What can hang from each mark
z_830: z_450 z_774
z_730: z_450 z_774
z_642: z_493 z_897
z_774: z_493 z_730 z_830 z_897
z_684: z_135 z_493 z_897
z_154: z_897
z_450: z_830
z_897: z_642 z_774
z_493: z_154 z_642 z_684 z_774

Known rows, with every way that one mark hangs from another
z_450{z_830{z_774{z_730 z_897}}}: 12,-1,1,-32,1,18,-1,15,-4,2,1,-4,-5,-4,7,14,-7,5,-2,1,-15,2,-3,0,14,1,-6,12,1,6,-5,10,-10,4,-4,15,5,-22,-2,-11,6,-3
z_830{z_774{z_493 z_730}}: 3,1,4,-15,4,4,8,11,-10,-9,-17,-8,-3,0,1,3,-14,18,0,2,-10,-5,3,2,13,0,0,8,-1,-8,0,8,-9,5,-2,8,2,-20,-2,7,12,3
z_450{z_830}: 6,2,1,-1,-7,14,0,2,2,-3,2,0,4,1,4,10,-1,-1,1,-1,-5,0,5,0,11,-2,1,4,-5,8,-3,9,-1,-7,0,10,1,-15,-6,-11,6,-9
z_154{z_897{z_774{z_730{z_450}}}}: 4,1,7,-11,4,2,5,3,1,0,-1,-9,-2,5,1,0,0,-4,-9,-5,-12,0,-7,18,4,-4,2,-4,0,-2,0,12,-6,17,-2,1,12,-9,6,6,13,-3
z_830{z_450 z_774{z_493 z_730 z_897}}: 5,-3,11,-33,9,-1,-7,17,-12,-6,-8,-16,-15,-1,10,17,-12,11,-2,4,-15,-3,4,6,26,0,-14,13,0,3,3,-3,-9,8,-6,20,3,-21,12,10,8,-2
z_493{z_154 z_642{z_897} z_684}: 6,-9,15,1,1,-3,-7,4,-8,-2,5,5,6,5,-23,10,5,10,-2,-4,-18,13,10,-3,9,-1,-2,-20,4,9,-15,2,-1,-19,-3,12,-17,-3,-1,3,4,-4
z_897{z_774{z_493{z_642} z_830}}: 21,5,-2,5,3,5,-5,16,-6,-5,-5,8,1,4,-8,-5,-1,8,1,-2,-10,-14,5,13,13,-7,5,2,-4,-5,-11,5,12,-3,-3,-4,-1,-15,-1,2,20,-7
z_830{z_450 z_774{z_730 z_897}}: -1,-7,9,-36,7,-1,-8,16,-5,-1,6,-12,-12,2,8,16,-9,4,1,6,-16,4,-3,7,19,3,-14,6,3,3,3,2,-9,9,-5,14,3,-20,12,2,3,0
z_684{z_135 z_897{z_642{z_493{z_774}}}}: -8,-11,1,-12,12,-1,18,9,6,-9,4,7,-6,6,-20,5,-4,8,4,7,-10,7,19,15,5,8,3,-6,-9,13,19,-14,0,-40,-3,8,14,-11,1,-7,21,-14
z_897{z_774}: 2,0,-1,2,-3,7,1,7,5,-6,1,11,0,6,1,4,-12,-1,4,5,-7,-4,-5,13,8,0,3,-7,-1,-3,-2,7,2,5,2,-7,2,-7,-2,-2,15,-4
z_684{z_135 z_493{z_154 z_642 z_774}}: -5,-5,10,5,10,-1,8,12,2,-14,-5,5,8,11,-33,-1,4,20,4,-5,-16,18,11,9,21,-1,-4,-18,1,-5,8,-12,3,-20,0,4,4,-19,-5,-3,19,-9
z_493{z_154 z_684}: -6,-3,7,5,-2,-8,4,3,-2,-5,5,-1,4,7,-13,13,-3,12,2,0,-15,18,7,2,13,1,6,-16,4,-1,-4,5,-4,4,5,12,-8,-5,2,1,10,-4
z_774{z_730 z_897}: 12,0,3,-27,6,-3,3,4,-7,-5,-1,-11,-9,3,2,11,-3,3,-6,-4,-19,10,-3,13,21,-2,-5,8,0,-6,-2,1,-7,0,-2,7,-2,-16,11,-9,5,-9
z_897{z_642{z_493{z_684}} z_774}: -3,-10,-1,7,3,-2,3,16,4,-2,3,21,-5,7,-11,8,-17,2,3,13,-6,-4,11,7,7,2,11,-11,-5,12,-1,12,-2,-18,-9,-3,-1,-5,-5,-1,20,-4
z_830{z_774{z_730}}: -3,-3,2,-18,5,4,7,8,-2,-3,-2,-3,-1,1,3,1,-11,8,3,1,-12,4,-1,3,6,2,-1,5,0,-7,1,14,-10,11,-2,6,2,-21,-1,0,7,3
z_642{z_493}: -1,0,-2,0,6,-1,10,-5,-2,-8,4,0,-1,6,-3,-4,-15,1,5,7,-5,-6,2,9,4,-3,5,-1,0,7,3,2,-3,-15,-2,4,-2,-11,-2,-3,5,-10
z_450{z_830{z_774{z_730 z_897{z_642}}}}: 12,-5,0,-32,-1,15,-2,22,-1,6,2,-2,-7,-2,1,20,-3,6,1,-1,-17,0,2,-3,14,3,-4,11,-6,12,-2,8,-7,-4,-8,14,6,-24,-6,-15,6,-1
z_154{z_897{z_642 z_774{z_493}}}: 7,-1,2,2,3,6,4,18,0,-3,-10,4,-9,7,-4,9,-3,2,-5,-3,-9,-13,2,6,9,-2,12,-7,-13,6,-8,3,8,5,-1,-3,14,-3,-3,-2,17,-2
z_684{z_135 z_897}: -2,-5,3,-16,6,2,14,0,4,-9,4,-3,4,7,-4,0,4,6,-4,2,-9,13,15,12,9,5,2,-6,-4,4,18,-14,-7,-20,2,9,10,-6,3,-5,17,-14
z_730{z_774{z_493{z_154 z_684} z_897}}: 2,-3,6,-10,6,-1,10,15,-8,-8,-7,-10,-8,-3,-9,16,-7,20,-5,9,-24,6,8,5,24,3,0,-14,-2,0,-9,-1,-2,4,5,9,-4,-5,5,6,17,-5
z_774{z_830}: 5,4,-5,-6,2,-1,0,2,1,-1,9,-3,0,3,-4,-5,1,1,0,-7,-10,-3,2,17,7,0,9,5,-7,-4,-5,9,9,6,0,6,4,-15,5,-5,9,-10
z_154{z_897{z_642}}: -3,-4,2,0,3,4,4,8,3,2,3,1,-5,8,-6,9,6,-3,-4,-8,-9,-3,1,5,4,4,11,-4,-15,10,-6,1,5,0,-3,0,13,-8,-2,-11,6,-3
z_493{z_154 z_774}: -10,-2,7,7,-2,0,1,6,4,-10,-3,1,0,7,-23,14,-9,8,6,-1,-15,13,-1,6,10,-1,2,-13,-1,-7,-5,-1,8,8,12,3,1,-13,0,-1,12,-4
z_154{z_897{z_774{z_493 z_730 z_830}}}: 19,5,-3,-8,7,2,9,8,-5,-3,-11,-10,-8,0,0,-9,-1,5,-14,-8,-16,-6,-6,18,9,-7,9,5,0,-13,-5,10,6,18,-3,3,11,-12,5,6,18,0
z_730{z_450{z_830}}: -1,2,8,-10,-5,13,-5,1,3,1,3,-6,7,3,2,12,4,-4,3,-2,-2,-6,8,6,10,0,-3,3,-7,14,1,8,-9,-6,-6,15,3,-14,-4,-2,8,-16
z_730{z_774{z_493 z_830 z_897}}: 14,5,-4,-20,10,4,9,13,-4,-4,-3,-13,-12,-8,-2,0,-3,12,-7,4,-20,-13,4,16,19,3,3,3,-13,-3,-9,3,10,2,-1,6,7,-16,7,1,17,-11
z_830{z_450 z_774{z_493}}: -7,-3,11,-9,5,4,-8,13,-4,-5,-6,-4,-5,4,7,12,-15,10,6,9,-3,-10,6,0,14,3,-6,2,-3,8,4,2,-1,2,-1,14,4,-13,3,11,11,0
z_684{z_897}: 2,-2,3,-15,2,3,8,1,5,-8,-1,-6,-1,2,-3,7,4,-3,-1,3,-11,-2,8,6,9,3,0,3,-6,6,1,-6,-6,-7,4,9,5,-8,10,-8,12,-14
z_830{z_450 z_774}: -15,-7,9,-11,2,3,-10,12,2,-2,5,3,-3,5,6,12,-12,2,7,11,-6,-4,1,1,8,7,-5,-2,-4,7,3,6,-1,7,-1,11,5,-15,3,7,5,1
z_830{z_774}: -8,-3,3,-10,3,7,2,11,3,0,0,6,2,3,2,5,-13,5,6,6,-7,-5,0,2,0,5,0,-3,-6,4,-2,9,-3,5,2,2,6,-14,-4,-2,8,-1
z_730{z_450 z_774}: -12,-2,8,-9,3,5,10,4,7,-3,4,-9,3,1,-1,1,0,1,3,9,-10,-9,5,10,8,8,0,-8,-12,6,6,11,-6,-1,-4,5,5,-14,3,7,11,-10

Rows
7,-2,-8,-3,-2,1,-4,19,6,4,9,13,-4,6,-12,1,-4,0,3,-1,-10,-10,0,15,6,7,15,-3,-14,0,-6,10,12,2,-3,-4,7,-15,-3,-6,19,-1
z_897{z_642 z_774{z_830}}
0,-7,7,-38,8,1,-4,21,-2,7,3,-7,-8,2,-3,18,-4,3,3,-3,-19,-7,4,8,12,8,-3,6,-9,8,2,2,-16,6,-12,12,7,-24,2,-3,10,-4
z_830{z_774{z_730{z_450} z_897{z_642}}}
2,-2,10,11,6,7,-2,11,-1,-4,1,3,2,10,-29,11,9,8,-1,-8,-20,12,-4,2,2,-4,1,-13,-3,0,-21,-7,14,5,8,0,4,-11,0,-1,4,-4
z_493{z_154{z_897} z_642 z_774}
-7,1,4,-1,3,-3,-11,8,4,-4,8,3,-7,4,-11,8,-1,1,0,5,-7,2,5,20,12,2,-5,5,-7,-1,2,9,18,0,0,10,5,-17,12,6,14,-10
z_493{z_774{z_830{z_450}}}
16,-2,11,-9,6,-1,-7,17,-16,-6,-7,-6,-2,7,-16,22,2,17,-4,-5,-20,7,14,-1,28,-9,-3,-6,1,5,-20,-14,-2,-7,0,11,-11,-5,5,-2,13,-10
z_774{z_493{z_154 z_642 z_684} z_897}
-7,1,9,-6,5,5,9,4,0,-8,-11,-15,0,-1,2,1,-1,9,3,7,-9,-16,10,12,15,4,-1,-6,-14,4,0,6,-5,0,-2,8,4,-14,1,15,16,-13
z_730{z_450 z_774{z_493}}
1,-4,8,-32,-1,16,-9,20,3,11,5,0,-1,-2,-1,27,2,-1,6,0,-10,-16,8,2,10,9,-4,4,-11,24,-1,4,-10,-2,-9,17,10,-20,-7,-9,10,-12
z_730{z_450{z_830{z_774{z_897{z_642}}}}}
7,5,-1,-22,4,-8,-1,-1,-1,2,5,-18,1,4,-5,-7,10,1,-3,-12,-13,-2,3,21,13,1,2,12,-3,-10,7,15,-4,9,-8,17,1,-25,11,7,11,-14
z_774{z_730{z_450} z_830}
8,-1,4,-24,-3,19,-6,15,2,4,2,4,-2,-4,5,19,-9,2,2,4,-14,-4,0,-2,9,1,-4,6,-2,14,-8,5,-4,3,-1,12,8,-17,-6,-12,7,-7
z_450{z_830{z_774{z_897}}}
13,-1,-5,-11,5,-1,4,15,0,5,5,0,-9,5,-6,-3,5,-1,-8,-9,-18,-3,-6,15,6,1,16,1,-7,-3,-5,13,10,11,-7,2,14,-15,3,-3,15,3
z_154{z_897{z_642 z_774{z_730 z_830}}}
-4,-5,9,-16,4,-4,-3,13,-11,-9,-9,-20,-6,7,-2,10,-10,20,6,2,-13,3,-1,-2,21,1,-6,-1,5,-7,4,0,-7,11,1,22,-4,-23,5,15,7,8
z_830{z_450 z_774{z_493{z_154} z_730}}
9,-1,-4,-6,4,4,0,16,6,6,8,10,-6,5,-9,1,4,-4,-5,-5,-13,-10,-5,15,1,3,17,-5,-14,5,-8,10,15,10,-2,-3,16,-8,-1,-5,16,-1
z_154{z_897{z_642 z_774{z_830}}}
-7,-2,5,0,2,-9,-11,9,3,-4,11,-6,-4,10,-22,11,-1,6,5,-1,-15,9,-1,14,13,2,0,-9,-1,-4,-3,2,18,12,9,14,1,-20,10,7,12,-4
z_493{z_154 z_774{z_830{z_450}}}
-4,0,14,-2,0,0,0,9,2,-4,-6,3,0,-4,-10,19,0,7,-9,4,-10,17,17,10,14,-1,-14,6,1,2,6,26,-9,-10,-9,18,1,-16,4,10,18,-13
z_493{z_684 z_774{z_730{z_450{z_830}}}}
0,-6,1,-14,4,3,13,6,9,-7,3,7,3,7,-2,0,-4,3,-2,8,-9,8,7,18,7,4,2,-12,2,1,13,-11,-5,-15,4,0,11,-4,1,-5,24,-10
z_684{z_135 z_897{z_774}}
-3,-5,5,-5,5,6,3,19,-5,-1,-8,-5,-3,4,-12,13,-6,15,5,-4,-14,-8,2,-6,7,4,11,-11,-7,4,-9,-6,0,13,3,9,11,-13,-8,1,12,7
z_830{z_774{z_493{z_154{z_897{z_642}}}}}
15,4,0,-41,9,-8,-5,4,-6,4,9,-23,-7,1,-2,4,9,-1,-7,-12,-21,-3,2,26,20,-2,-1,14,-3,-2,3,6,-7,12,-9,19,3,-25,18,0,10,-17
z_774{z_730{z_450} z_830 z_897}
-5,-1,5,6,2,-7,-1,11,3,-1,5,7,0,2,-27,12,-1,14,-1,2,-19,17,10,14,10,1,5,-9,0,-8,-6,14,12,11,7,11,-1,-11,9,6,19,-6
z_493{z_154 z_684 z_774{z_830}}
-4,-6,15,-1,6,-1,-13,21,-9,-5,-5,5,-1,3,1,15,-6,15,2,10,-7,-3,19,-6,16,1,-11,1,-3,11,-7,4,1,-10,-8,17,-3,-12,3,15,11,-2
z_830{z_450 z_774{z_493{z_642 z_684}}}
6,-4,0,-5,4,4,6,14,0,1,-3,3,-9,7,-4,5,0,0,-7,-7,-15,0,-8,9,6,1,11,-4,-7,0,-6,8,1,7,-5,-3,10,-12,-1,-3,13,6
z_154{z_897{z_642 z_774{z_730}}}
-7,-3,6,-22,5,2,2,7,0,1,0,-8,1,3,1,-1,-7,6,3,1,-10,-3,2,7,6,5,-6,3,-2,-1,6,15,-15,11,-7,12,4,-22,0,6,8,-3
z_830{z_774{z_730{z_450}}}
28,7,0,-17,8,3,-10,16,-14,-3,-2,-6,-6,2,-9,5,8,8,-5,-10,-18,-11,10,13,22,-6,1,13,-9,3,-16,-9,11,-9,-4,9,1,-17,6,-6,10,-16
z_774{z_493{z_642} z_830 z_897}
12,-1,-2,-36,7,-12,-13,17,-4,3,14,-15,-17,6,-4,12,9,0,-4,-9,-22,2,0,19,27,4,1,15,-7,2,1,1,7,-2,-12,19,1,-26,18,-4,5,-7
z_774{z_730 z_830{z_450} z_897{z_642}}
4,-2,3,-33,8,5,2,13,-3,-1,0,-6,-7,-2,4,8,-11,7,0,1,-20,3,-6,8,14,2,-4,7,2,-3,-1,5,-11,11,-2,6,5,-20,3,-6,6,-1
z_830{z_774{z_730 z_897}}
10,2,8,2,7,-9,-13,13,-14,-4,0,-1,-2,4,-9,7,9,13,-3,0,-10,-2,22,7,22,-5,-4,10,-6,4,-5,6,12,-15,-10,19,-7,-11,12,13,13,-11
z_774{z_493{z_642 z_684} z_830{z_450}}
5,-4,-3,-4,-1,1,4,17,2,-4,-2,7,-6,10,-6,7,-6,2,2,0,-12,-1,-2,8,13,1,6,-3,-5,-5,-1,11,-2,-1,-5,-3,-1,-16,-4,-2,15,4
z_897{z_642 z_774{z_730}}
-4,-4,3,0,1,-1,4,8,-1,1,5,-7,-2,13,-17,13,6,4,3,-12,-17,5,-4,1,6,4,17,-15,-7,5,-10,-7,6,13,4,5,5,-7,-3,-8,5,2
z_493{z_154{z_897{z_642}}}
3,-3,12,-2,7,2,-8,20,-2,-4,1,20,-3,1,-19,24,0,7,-8,5,-18,13,19,7,14,-2,-13,0,-5,8,-16,3,6,-17,-4,3,-2,-6,8,-5,11,-16
z_493{z_642 z_684 z_774{z_897}}
-5,2,2,-15,5,-1,5,6,7,3,9,-11,2,-1,-5,-8,6,2,2,3,-14,-14,5,19,7,9,3,-4,-13,1,1,17,3,6,-5,7,8,-20,5,11,13,-12
z_730{z_450 z_774{z_830}}
1,-8,5,-14,6,-5,16,8,2,-7,0,6,2,4,-3,3,-3,10,-11,9,-14,23,15,14,14,0,-2,-7,7,-3,16,5,-14,-18,-3,9,3,-3,7,2,27,-6
z_493{z_684{z_135 z_897{z_774{z_730}}}}
10,2,2,-11,-2,17,4,13,-7,-3,-13,-9,-2,-4,5,7,-9,15,0,1,-10,-3,5,-5,13,-3,-3,16,0,3,-1,12,-9,-3,-2,17,4,-23,-8,0,11,0
z_450{z_830{z_774{z_493 z_730}}}
-5,-8,7,5,4,-3,9,7,1,-2,7,7,5,10,-12,5,-5,15,-8,-2,-17,25,3,10,4,0,9,-30,10,-3,2,0,-1,6,4,4,5,5,-2,3,22,3
z_493{z_154{z_897{z_774}} z_684{z_135}}
7,0,9,-7,6,8,-9,16,-1,-7,2,13,-3,6,-16,18,1,2,-1,1,-17,4,6,8,13,-3,-11,2,-8,4,-14,-7,8,-13,0,-2,2,-14,4,-7,7,-15
z_493{z_642 z_774{z_897}}
5,-5,7,-13,7,-4,2,18,-8,-5,-6,4,-8,5,-6,22,-4,15,-8,-2,-13,9,26,12,27,-2,3,-2,-9,7,4,-13,-4,-25,-7,13,4,-2,2,-7,21,-13
z_774{z_493{z_684{z_135}} z_897{z_642}}
-8,-7,14,13,6,-3,-2,14,1,-7,6,16,10,13,-33,13,1,23,-1,-1,-18,35,17,3,11,-3,-3,-21,5,-2,-1,-2,7,-22,2,6,-5,-8,-3,4,17,-6
z_493{z_154 z_642 z_684{z_135} z_774}
8,-1,5,-12,10,3,8,9,1,-12,-10,-5,1,-2,-14,-2,16,3,0,2,-14,-12,16,-2,21,1,-7,5,-6,9,3,-10,-7,-20,-4,8,4,-14,10,-8,14,-19
z_684{z_493{z_642} z_897}
-4,0,8,-16,-4,16,-7,9,4,6,2,-2,8,-2,2,11,-2,-1,6,3,-4,-12,6,3,4,7,-5,2,-6,16,2,12,-11,4,-5,14,8,-18,-8,-1,10,-12
z_730{z_450{z_830{z_774}}}
1,4,2,-13,8,1,7,7,0,-1,-5,-18,-1,-5,-4,-6,4,9,-1,3,-13,-20,11,18,14,6,2,-1,-15,0,1,12,4,2,-4,12,7,-18,4,17,20,-15
z_730{z_450 z_774{z_493 z_830}}
-7,-3,6,-4,9,-7,11,-2,-3,-9,0,-16,-2,10,-22,1,-10,11,5,0,-15,5,2,15,10,-4,-3,-7,7,-1,4,6,-7,-4,1,12,-4,-21,4,10,11,-8
z_642{z_493{z_154 z_774{z_730{z_450}}}}
0,-3,6,-13,11,3,16,13,-3,-9,-7,0,-6,-5,0,8,-8,21,-10,11,-19,8,18,12,22,4,-4,-8,-5,1,4,-2,-4,-17,-2,9,4,-4,3,4,22,-9
z_730{z_774{z_493{z_684{z_135}} z_897}}
-1,-2,2,1,9,-2,13,-5,-4,-4,7,-12,-2,9,-14,-5,-8,4,2,-4,-13,-1,-6,7,1,-4,11,-15,4,9,-4,-4,-1,2,4,6,1,-6,-1,-3,4,-3
z_642{z_493{z_154{z_897}}}
8,-2,11,13,3,-3,-3,11,-13,-7,-9,-2,6,9,-18,12,3,21,-1,-6,-13,8,16,-5,20,-7,1,-10,0,0,-13,-5,-1,-8,1,12,-14,-5,-3,5,11,-5
z_774{z_493{z_154 z_642 z_684}}
3,0,2,-32,8,1,2,9,4,5,11,-13,-5,-5,-4,1,4,1,-2,2,-22,-13,2,23,12,8,-1,0,-14,6,-3,8,1,10,-5,9,9,-18,8,3,13,-17
z_730{z_450 z_774{z_830 z_897}}
-4,-7,-2,-1,4,-5,7,6,-1,-3,7,-1,-4,13,-19,6,-7,6,12,-3,-12,-2,1,1,8,3,14,-12,-4,11,-1,-6,0,-13,0,5,-5,-15,-7,-8,8,-3
z_897{z_642{z_493{z_154}}}
16,-2,2,-18,0,-2,-1,1,-2,-1,1,-2,-5,-2,-5,-9,-9,0,-6,-1,-17,-6,-8,20,8,0,1,-4,2,-7,-6,19,2,-4,-4,7,-1,-14,5,6,13,-1
z_642{z_897{z_774{z_730 z_830}}}
